Each row was made from one walk, in order. Every step used is in the known rows, and no mark comes twice. Write each row's walk.
In the rows, zero is written as 128.
Known rows
Q/P: [ 95 116 145 156 109 132 121 127 116 168 116 115 145 163 136  94  93  89
 177]
U/T/R/X: [184  82 115 167  86 125 145 102 109 142 129 135 167 153 159 103  78  84
 106]
Q/P/R: [104 122 142 155 115 120 136 112  81 135 128 131 157 174 112  88  86  87
 192]
Q/P/J: [ 89 129 141 139  95 138 102 135 103 152 103 130 142 160 130  82  93  74
 183]
P/R: [135 116 125 137 123 121 146 101  83 116 135 133 152 181 115  88  85  98
 166]
T/U: [122  76 128 150 116 142 138 108 109 161 123 102 141 160 148  96  92 119
 122]
U/T/R/P/Q: [139  78 132 140  82 118 132  76  80 158 134 100 123 148 155 100  35  70
 123]
U/T/R/X/J/P/Q: [153  85 115 163  93 121 138 113  93 126 151 123 164 131 146  69  89  70
 119]
U/T: [155  96 117 127 107 127 122 124 137 146 141  96 155 161 137 100  70  90
 131]
P/R/X/J/V: [177 116 111 160 105 130 122 134  86  97 140 161 158 159 147  68 105  97
 143]
X/J/P/Q: [ 96 114 126 134 123 129 125 125 103 134 146 102 136 147 125  60 104  85
 164]
T/R/P: [128  78 140 153  82 132 174  78  68 166 100 117 100 158 164 107  79  88
 148]
R/X: [147 108 121 168 115 138 110 110 112 142 127 152 164 157 168  95 101 111
 133]
Q/P/J/X: [ 96 134 150 144 115 142 105 155  98 136  94 125 170 166 132  79 104  83
 194]
Q/P/R/X: [124 121 136 185 114 125 115 107  73 129 131 169 184 164 142  90  95  97
 173]
X/J: [126 103 115 154  96 150 136 130 123 156 117 116 145 159 136  77 105 101
 155]
U/T/R/P/J: [151  77 125 123  56 132 146  96  70 149 104 114 112 148 156 100  59  63
 135]
P/U/T/R/X/J: [183  92 103 193  65 147 123 110 106 131 126 162 181 125 166  68  83  96
  94]
P/J: [122 122 123 120 103 141 113 123 106 135 112 130 135 166 132  83  93  85
 156]
U/T/R/X/J: [183  76 104 183  65 141 151 116 112 150 122 137 172 143 158  85  92  85
 110]

Which walk is each row?
[157  63 130 141  72 127 164  88  85 164 116  99 116 150 163 113  57  76
 128] : U/T/R/P
[115 100 125 134 112 139 156 138 107 139 128 100 127 150 131  72 124  92
 169] : X/J/P
[142 129 127  98 109 128 105 146 113 114 118 122 111 162 136  79  89  73
 148] : P/J/V
[150  90 119 143  83 132 162 123  99 120 134 110 138 126 131  61  91  76
 122] : X/J/P/U/T/R
[163  99 122 147  88 127 138 101 111 131 127 124 150 145 139  83  60  84
 106] : P/U/T/R
[124 115 124 202  92 140 119 121  76 136 124 171 190 155 141  72 110  98
 178] : Q/P/R/X/J
[121 109 141 129 105 146 114 125  67 132  94 128 137 159 169  90  90 101
 173] : R/P/J/X
[133  97 120 164 110 143 136 133  99 132 131 138 154 139 160  74 135 104
 151] : R/X/J/P
[205  83 109 159  73 130 140 139 120 129 131 126 148 140 160  81  89  72
 100] : U/T/R/X/J/V
[123 112 133 116 137 110 165 108  70  99 147 117 135 172 108  83 105  88
 177] : J/P/R
[151 103 133 196  78 130 107 107 100 142 123 161 182 129 166  84  69  85
 115] : Q/P/U/T/R/X
[123 107 122 134 117 125 171 121  71 108 140 118 139 162 106  64 118  88
 182] : X/J/P/R
[142  87 123 175  93 137 178 115  82 134 118 138 140 141 153  75 131  87
 142] : T/R/X/J/P
[170  94 126 157 101 120 136 103  88 106 141 145 158 126 162  80  88  87
 100] : J/P/U/T/R/X
[128 128 133 125 123 142 115 143 100 117 102 126 164 173 134  78 103  95
 168] : P/J/X
[128  93 139 163  82 138 146  73  62 147 102 144 108 140 173  88  68 101
 129] : T/R/P/U
[143 111 128 146 136 114 145 101  62  92 151 154 160 161 136  85 114 100
 159] : J/P/R/X
[144  97 140 111  74 126 147 110  62 132  94 122  69 153 162  92  76  60
 144] : T/R/P/J/V
[158  83 136 127  76 135 148 117  66 132  96 110 141 154 159  98  67  73
 143] : U/T/R/P/J/X
